Each row comes from the steps of one walk. Every step used is in the known rows, and no mark comes twice. Write the walk behind each row, first mark first.
(in the rows, 128 means zero)
Known rows
pova > gurezot > misa: [160  91  66 121 123  47  93  47 126 131 115 107 122 124 150  97  73  99
 139  99 153  88 141 128 164 141 148 111 137]
biraf > venadid > vizu: [121  96  88  97 111  98 108  88 133 135 117  92 135 138 157 117 102 144
 116 127 158 134 144 143 145 131 135 158 125]
misa > gurezot > zoviled > keli > biraf: [148  52  86  82 123  67  73 149  99 143  93  90 131 127 137  68  97 142
  86  90 107 113 139  80 162 141 100 108 129]
gurezot > pova > keli: [143  82 109 147 121  78  96  48 141 143 123 119 135  87 106  72  57 128
 114 111 160  96 145 121 197 130 151 123 131]
keli > pova > gurezot > zoviled: [153  96  92 110 121  62  88  62 128 157 121 127 138 133 109  79  55 108
 127 118 148  59 155 113 183 147 146 103 140]
zoviled > didu > pova > gurezot > misa: [155 107  84 134  99  30  97  79 136 133 100 142 131 103 179 113  48 106
 131 120 159 111 157 130 161 141 162 109 130]
gurezot > zoviled > didu > pova > keli > biraf: [139  82 136 150  93  41  88 117 156 118  97 155 154  82 127  66  53 144
  80 118 148 122 144  86 178 123 136 121 138]
venadid > biraf > nagi: [141  86 122 105 139  91  96 115 133  99 119  91 196 134 143 107  81 120
  91  92 169 128 154 126 150 100 156 141 138]
biraf > keli > pova > gurezot: [157 113  90 102 146  69  83  74 120 176 138 111 117 130 130  96  58 103
 132 116 132  90 136 135 155 150 152 108 127]
venadid > biraf: [145  93 121 117 144  97  93 123 119 130 122  92 170 120 129  99  82 109
  88 106 180 117 154 129 148 107 152 140 139]
zoviled > keli: [171  91  88 106 137  92  93 126 100 140 108 123 136 111 150 117  82 128
 124  98 145  97 134 132 166 124 134 137 110]
vizu > biraf > keli > zoviled: [169 114  87  80 134  81  75 163 101 142 126 113 151 104 123  67 101 110
  73  86 171 116 128 149 135 112 157 114 119]
keli > pova > gurezot > misa: [178  93  51 109 117  60 102  49 133 153 133 111 128 127 141  99  57  87
 135 117 147  75 159 115 184 148 165 104 135]
zoviled > didu > pova: [153 115 123 138 116  81 109 135 108 130 106 149 157 103 163 112  71 132
  98 121 164 117 150 119 156 111 151 137 114]
zoviled > keli > biraf > vizu: [175  95  89 101 136  86  79 160  95 143  94 137 140 119 166 109  80 134
 115 100 121 101 111  90 160 132 131 133 119]
didu > zoviled > keli > biraf: [181  78  88 113 122  66 108 194 116 159  92 101 136 118 132  95  87 124
 105 123 119 118 101 106 183 103 122 116 115]
pova > keli > biraf: [156  76 110 143 140  78  95  98 137 129 133 119 140 111 120  72  84 141
  84 106 128 100 118  89 165 107 139 126 140]
keli > biraf: [164  91 102 129 137  98 107 130 107 128 121 108 148 125 133  75 100 116
  84 109 127 102 121  89 146  92 134 120 130]
pova > gurezot: [148 103  99 130 149  69  90  73 112 148 125 121 126 138 143  98  78 124
 128 109 141  75 127 133 147 123 144 114 136]
venadid > vizu > biraf > keli > zoviled > didu: [140 112 109  73  96  74  95 169 120 155 112 140 138  91 150  73 107 119
  73 119 188 153 166 159 102 125 159 109 111]
pova > keli > zoviled: [162  78  95 119 130  78  83  98 128 118 133 129 141 117 128  93  74 135
  85  98 168  74 126 128 183 122 155 150 128]
zoviled > keli > biraf: [178  82  89 113 133  89  96 154 108 142 108 119 135 113 148  95  86 118
 101 104 112 105 124 104 153 106 132 117 119]
keli > zoviled: [169  97  88 107 128  98  95 132  98 119 122 120 146 131 139  97  90 111
  85 101 167  77 129 127 166 107 151 142 115]
gurezot > misa: [169  91  67 116 116  78 107  76 112 109 112  98 145 109 141  97  89 103
 117  92 170 105 147 110 176 128 140 136 121]
didu > zoviled > keli: [174  85  89 109 128  69 106 167 107 158  91 108 138 117 135 118  82 135
 128 117 152 109 114 134 193 120 124 136 106]
keli > zoviled > didu > pova > gurezot: [156 114 105 127 110  50  83 137 123 142 110 163 131 125 177 113  49 113
  97 127 155  81 141 147 153 117 173 116 124]
biraf > keli > pova > gurezot > zoviled: [145 104  98  94 126  50  72  60 130 163 118 111 123 120 107  75  52 102
 137 107 144  88 146 129 170 168 135 106 131]
vizu > biraf: [165 110  96 112 145  97 101 137  99 146 128 123 169 111 119  70 112 134
  85  98 166 104 139 124 140  93 152 109 131]
gurezot > pova: [150  98 100 134 119  98 109  80 112 142 113 110 141 100 118  76  73 106
 115 113 158  99 148 120 180 116 146 114 120]
didu > pova > keli: [157  84 110 143 141  70  91  94 140 118 128 133 152 113 127  97  64 156
 101  98 158 111 132 124 197 109 160 142 130]
venadid > biraf > keli > pova > gurezot > zoviled: [135  96 116  87 127  48  61  82 151 164 119  89 143 115 102  77  38  83
 118 113 166 112 167 143 162 164 150 107 150]

Which walk is each row?
[144 105 122 105 149  94  75 132 105 130 106 111 175 127 146 114  73 126
 102 100 185 110 141 116 152 133 152 156 138]
venadid > biraf > vizu
[166 103  86 118 143  83  98  75 119 171 141 125 132 142 133 100  63 111
 123 128 135  62 145 121 167 129 162 107 135]
keli > pova > gurezot
[174 120  89  86 142  98  94 140 107 175 142 112 159 102 107  70  92 116
  89 104 158 120 148 124 148 122 161 104 122]
vizu > biraf > keli > pova
[167 110  93  96 138 100  98 103 107 155 135 101 140 115 121  96  76 108
 111 107 149 109 141 116 167 139 145 133 112]
biraf > keli > pova
[147  94  95  96 131  97 117 132 119 150 126 123 158 119 124  64 126 141
  90 114 174 137 163 140 129  93 160 100 127]
venadid > vizu > biraf
[143 118 120 144 124  52  94 107 122 152 109 158 135 118 172 113  54 130
 120 128 148  99 144 136 145 121 158 112 130]
zoviled > didu > pova > gurezot
[183  88  73 101 129  52  99 141 127 201 112 117 120 136 133 121  49 118
 143 142 129  78 126 139 204 139 149 103 119]
didu > zoviled > keli > pova > gurezot
[161 105  92  91 132  84  79 128 101 123 118 104 131 118 136  93  86 103
  94  89 163 106 120 141 153 128 141 145 109]
biraf > keli > zoviled
[169  80  96 125 129  69  81 122 140 110 128 137 149 120 132  96  59 140
  79  99 165  93 128 136 205 106 173 145 125]
didu > pova > keli > zoviled
[159 104  97 101 139  92 104 127 113 116 126 124 197 125 134  77 111 146
  87  85 157 115 140 120 140  87 157 111 129]
vizu > biraf > nagi
[145  73  75  86  94  66 111 179 149 166  88  79 123 132 157 117  95 141
 113 149 121 160 113 133 171 122 121 136 118]
didu > zoviled > keli > biraf > venadid > vizu
[149 119 113 102 108  75  85 139  99 133 108 132 128  95 160 106  75 103
  91 108 171 109 135 135 133 143 137 146 104]
biraf > keli > zoviled > didu
[139 111 133  92 110  73  73 160 119 136 109 110 148  91 155 108  62  85
  73 112 192 132 157 149 121 139 152 148 121]
venadid > biraf > keli > zoviled > didu
[192  86  76  97 122  82 115 172 113 180 109 110 143 121 123 120  66 123
 123 134 144  96 131 121 214 128 142 127 105]
didu > zoviled > keli > pova
[151  69 111 131 133  72  98  87 151  97 130 118 168 126 134  80  84 152
  86  92 118 111 117  86 167  99 143 128 139]
pova > keli > biraf > nagi
[149  84  93 105 122  40  68  83 122 148  90 134 120 117 136  96  58 124
 149  97 139  76 141 143 172 152 124 109 130]
pova > gurezot > zoviled > keli
[145  99 130 153 118  63  97 104 137 130 117 159 149  90 152 109  55 158
  97 119 167 115 146 120 173 125 156 145 124]
zoviled > didu > pova > keli
[195  79  39  93 103  29 102 116 140 184 102 103 116 121 141 120  44  94
 155 131 140  90 139 133 219 158 155  99 120]
didu > zoviled > keli > pova > gurezot > misa
[157 109 108 116 105  89  99 143  97 128 113 148 143 108 162 110  81 111
  82 121 176  80 144 121 143 121 146 144 112]
keli > zoviled > didu
[176  71  90 102 118  60 111 185 129 130  89 101 164 133 147 105  86 136
 109 108 109 129 102 102 185  95 126 119 113]
didu > zoviled > keli > biraf > nagi
[142  61  86  77 129  69  70 123  90 140  92  95 132 125 135  90  92 153
 110  84 138 104 150 108 175 159 102 128 121]
misa > gurezot > zoviled > keli
[156 119 101  97 148  84  85 135  99 151 125 108 153  97 116  66 106 128
  94  87 164 134 130 137 127 115 143 112 122]
vizu > biraf > keli
[142  76  74  84 102  89  99 136 143 149 105  97 121 127 172 115  95 134
 111 129 113 148 135 132 142 127 131 138 124]
zoviled > keli > biraf > venadid > vizu
[123  86 120 108 107  60  85 134  98 130  91 120 152 118 150  86  82 159
  84 107 159 122 164  93 164 145 120 128 124]
misa > gurezot > zoviled > didu > pova
[165 130 107  95 108  65  79 196 111 145 111 150 158  84 153  82  79 116
  63 105 177 139 144 152 133 111 171 113 112]
vizu > biraf > keli > zoviled > didu > pova
[164 111 108 121 103  80  99 165 108 120 108 156 155 109 169 111  66 116
  76 120 172 101 147 129 165 106 165 141 109]
keli > zoviled > didu > pova
[132  76  90 111 131  95  97  90  92 156 117  79 131 124 129  71  88 133
  95 107 141 109 153 104 173 133 132 111 127]
misa > gurezot > pova
[148 120  86 102 129  97  88 127 111 151 126 103 164 116 140  97 105 142
  88 110 163 112 127 136 136 116 143 137 137]
vizu > biraf > venadid
[163  76 108 148 137  70  94 120 149 121 128 126 150 115 125  76  70 147
  79 106 125 121 121  98 185  91 158 123 137]
didu > pova > keli > biraf
[157 118 112 106 106  67  84 163 111 125 104 139 139  97 166 109  62 110
  85 108 168 130 138 142 153 127 155 143 102]
biraf > keli > zoviled > didu > pova
[127  71  99  93 133  77  81  99  89 128 105  85 144 138 121  71 105 152
  92  88 153 100 148  92 165 146 105 130 130]
misa > gurezot > zoviled
[133  90 136 144  98  43  86  91 147 116  96 159 156  80 128  88  48 155
 102 111 180 112 156 112 190 143 138 141 130]
gurezot > zoviled > didu > pova > keli
[168  92  64 125 122  39  92  70 137 122 110 116 131 126 155  99  58 105
 135 100 150 110 142 136 186 124 166 107 133]
didu > pova > gurezot > misa
